Each row comes from the steps of one path. Every step used is in the known rows, and no mark comes twice. Write the path behind each row, first mark first.
Known rows
M-J-C: [-.19,-.24,.25,-.22,.12,.07,.28,.40,-.27,-.31,.10,.16,-.32,-.05,.04,-.14,.06,.14,.13,.04,-.01,.05,.02,-.20,.08]
S-U-M-H: [.12,-.19,.06,-.28,.16,-.12,.20,.32,.07,-.45,-.08,.31,-.21,.05,.21,-.50,-.53,.38,-.10,-.14,-.11,.89,-.15,-.48,.04]
J-M-U-S: [-.01,-.26,.18,-.17,.11,-.02,.28,.19,-.03,-.50,-.34,.10,-.21,.03,.11,-.17,-.38,.26,.00,-.29,.01,.01,-.12,-.32,.09]
U-S: [-.14,-.13,.18,-.15,.13,.04,.34,.19,-.19,-.44,-.16,.27,-.25,-.05,.34,-.16,-.45,.17,.06,-.25,.13,.49,-.08,-.45,.08]
H-M: [-.02,-.09,.01,.13,.18,-.14,.28,.37,-.14,-.38,-.01,.37,-.22,-.09,-.01,-.41,-.21,.20,-.02,-.06,.04,.55,.03,-.41,-.09]
J-C-N-H-M: [-.18,-.16,.08,.11,.25,-.27,.25,.05,-.27,-.41,.15,.55,-.26,-.04,.22,-.34,-.42,.32,-.26,-.23,.02,-.24,.01,-.30,-.02]
N-H: [-.09,-.16,.05,-.05,.14,-.01,.19,.19,-.17,-.42,.19,.54,-.21,-.01,.20,-.04,-.44,.14,-.17,-.15,.12,.36,.12,-.32,.11]
S-U: [-.07,-.06,-.03,.04,.07,-.05,.10,.25,-.03,-.39,.20,.22,-.17,-.05,.32,-.31,.00,.19,-.11,.01,-.04,.86,.15,-.37,.08]
S-U-M-J: [.06,-.18,.13,-.08,.03,-.11,.25,.34,.03,-.20,-.07,.00,-.24,-.01,.08,-.21,-.02,.32,-.10,.09,-.11,.61,-.06,-.35,.07]
N-H-M: [.02,-.16,-.04,.10,.26,-.17,.17,.26,-.15,-.38,.07,.55,-.20,-.05,.05,-.23,-.44,.25,-.19,-.14,.08,.26,.02,-.37,-.02]
J-S-U-M-H-N: [.06,-.09,.31,-.16,.13,-.33,.21,.09,-.03,-.41,-.15,.30,-.17,.03,.17,-.40,-.44,.49,-.24,-.27,-.05,.19,-.02,-.58,.09]
Y-N-H-M-U: [-.12,-.21,.10,.08,.18,-.11,.17,.24,-.04,-.55,.23,.51,-.24,.01,.25,-.22,-.15,.32,-.12,-.15,-.02,-.07,-.10,-.42,-.01]
U-M-J-C-N: [-.22,-.17,.32,-.08,.02,-.18,.53,.18,-.24,-.30,.01,.16,-.36,-.01,.19,-.30,-.15,.29,-.06,-.09,-.07,-.12,-.04,-.25,.03]
C-J-S: [-.05,-.01,.34,-.03,.06,-.11,.40,.07,-.29,-.29,-.11,.21,-.24,-.05,-.01,-.17,-.08,.21,-.08,-.10,.08,-.20,-.01,-.36,.19]
S-U-M-J-C-N-H: [-.16,-.23,.17,-.07,.10,-.24,.22,-.02,-.14,-.30,.14,.29,-.27,.05,.40,-.16,-.31,.41,-.38,-.14,-.11,-.20,-.05,-.24,.15]
C-J: [-.13,-.03,.20,-.01,.11,-.07,.43,.17,-.24,-.33,.04,.15,-.27,-.02,.04,-.21,.08,.11,.02,.02,.08,.49,.02,-.32,.15]
Y-N: [-.32,-.03,.21,-.02,.10,-.03,.47,.34,-.18,-.56,.27,.48,-.29,-.05,.47,-.19,-.01,.14,.09,-.05,.11,.52,.00,-.41,.03]
U-M-J-C: [-.13,-.26,.25,-.30,.03,.01,.30,.42,-.22,-.28,-.09,.16,-.33,-.02,.00,-.30,-.18,.26,.00,.00,-.07,.01,-.06,-.25,.08]
N-H-M-J: [.06,-.24,.10,.06,.27,-.14,.27,.29,-.12,-.21,.06,.28,-.25,-.03,-.12,-.01,-.12,.27,-.03,.00,.04,.16,-.11,-.30,-.01]
N-H-M-U: [.04,-.25,.01,.06,.14,-.09,.07,.25,-.03,-.44,.11,.40,-.20,-.01,-.03,-.24,-.25,.27,-.17,-.15,-.04,.02,.00,-.38,.00]
J-C-N-H: [-.29,-.16,.16,-.04,.13,-.14,.29,.02,-.30,-.49,.27,.53,-.29,.00,.43,-.14,-.42,.22,-.23,-.25,.06,-.21,.09,-.23,.12]
C-N-H-M: [-.07,-.10,.03,.24,.24,-.32,.34,.05,-.16,-.39,.14,.52,-.24,-.03,.20,-.24,-.39,.30,-.23,-.22,.06,.13,.02,-.36,-.05]

Write each row's path
[.16,-.17,.15,-.31,.13,-.15,.18,.21,.03,-.41,-.19,.34,-.19,.03,.17,-.47,-.63,.45,-.17,-.22,-.11,.35,-.19,-.51,.08]  J-S-U-M-H
[-.01,-.28,.11,-.07,.22,-.05,.11,.11,-.06,-.45,-.15,.34,-.21,.00,.20,-.16,-.54,.34,-.11,-.32,.03,-.05,-.20,-.48,.04]  N-H-M-U-S
[.01,-.09,-.02,-.06,-.02,-.11,.14,.31,.02,-.36,-.07,.22,-.19,-.02,.27,-.45,-.32,.31,-.26,-.05,-.10,.74,.06,-.43,.07]  S-U-M
[-.02,-.13,.28,-.20,.14,-.24,.38,.27,-.08,-.48,-.10,.35,-.25,.04,.09,-.37,-.48,.36,-.04,-.23,.04,.59,.01,-.53,.02]  U-M-H-N
[.17,-.13,.24,-.27,.17,-.22,.27,.10,-.04,-.34,-.24,.20,-.21,.07,.09,-.45,-.41,.47,-.18,-.16,-.11,.25,-.27,-.48,.18]  C-J-S-U-M-H
[-.09,-.25,.16,-.26,.05,-.04,.13,.36,-.13,-.24,-.02,.08,-.28,-.02,.15,-.35,-.04,.34,-.10,.05,-.15,.16,-.04,-.27,.11]  S-U-M-J-C
[.03,-.18,.14,.09,.21,-.13,.38,.41,-.11,-.22,-.01,.12,-.27,-.07,-.16,-.17,.08,.22,.13,.07,.02,.39,-.09,-.33,-.08]  H-M-J
[-.15,-.25,.20,-.06,.25,-.08,.22,.09,-.08,-.56,-.04,.44,-.25,.02,.43,-.13,-.41,.37,-.08,-.32,.05,-.13,-.30,-.52,.04]  Y-N-H-M-U-S
[-.25,-.22,.25,-.04,.15,-.14,.35,.03,-.28,-.35,.26,.38,-.32,.01,.28,.01,-.20,.24,-.15,-.15,.03,-.30,.02,-.18,.12]  M-J-C-N-H
[-.11,-.24,.18,-.11,.21,-.05,.25,.41,-.26,-.28,.03,.19,-.30,-.08,-.10,-.31,.02,.25,.09,.03,-.03,-.05,-.07,-.25,-.01]  H-M-J-C
[-.05,-.20,.07,.21,.12,-.23,.22,.08,-.04,-.46,.18,.39,-.23,.00,.12,-.24,-.23,.31,-.20,-.22,-.05,-.12,-.02,-.38,-.03]  C-N-H-M-U
[-.19,-.28,.21,-.03,.22,-.14,.18,-.05,-.19,-.49,-.07,.36,-.28,.02,.38,-.25,-.51,.40,-.18,-.41,-.03,-.48,-.20,-.39,.05]  J-C-N-H-M-U-S
[-.19,-.24,.26,-.11,.09,-.20,.37,.05,-.23,-.31,.09,.36,-.32,.04,.28,-.12,-.44,.35,-.26,-.19,-.02,-.35,-.05,-.23,.11]  U-M-J-C-N-H
[.05,-.11,.20,.01,.07,-.11,.15,.15,-.06,-.20,.04,.06,-.17,-.06,.14,-.09,.09,.29,-.10,.01,-.06,.07,.00,-.35,.14]  M-J-S-U
[-.02,-.19,.16,.19,.26,-.29,.43,.12,-.13,-.23,.11,.27,-.28,-.02,.03,-.01,-.09,.30,-.08,-.07,.04,.02,-.10,-.29,-.04]  C-N-H-M-J
[-.10,-.21,.22,-.15,.05,.09,.24,.19,-.07,-.50,-.12,.17,-.25,-.02,.26,-.15,-.31,.20,.06,-.26,.03,.27,-.10,-.46,.08]  M-U-S
[.00,-.16,.26,-.15,.27,-.30,.39,.23,-.09,-.51,-.12,.28,-.20,.05,-.05,-.24,-.32,.30,.01,-.21,.08,.35,.05,-.36,.03]  J-M-H-N
[.03,-.19,.20,-.14,.01,-.06,.44,.42,-.07,-.22,-.15,.10,-.30,-.02,-.06,-.16,-.17,.24,.03,.02,-.02,.43,-.08,-.35,.03]  U-M-J
[.10,-.14,.27,.05,.17,-.16,.36,.25,-.16,-.18,-.15,.18,-.23,-.10,-.22,-.14,-.10,.30,.02,-.06,.02,-.27,-.12,-.37,-.01]  H-M-J-S
[.02,-.18,.04,.10,.09,-.06,.17,.36,-.02,-.45,.05,.24,-.22,-.05,-.08,-.39,-.04,.23,.01,-.07,-.07,.28,.01,-.40,-.07]  H-M-U
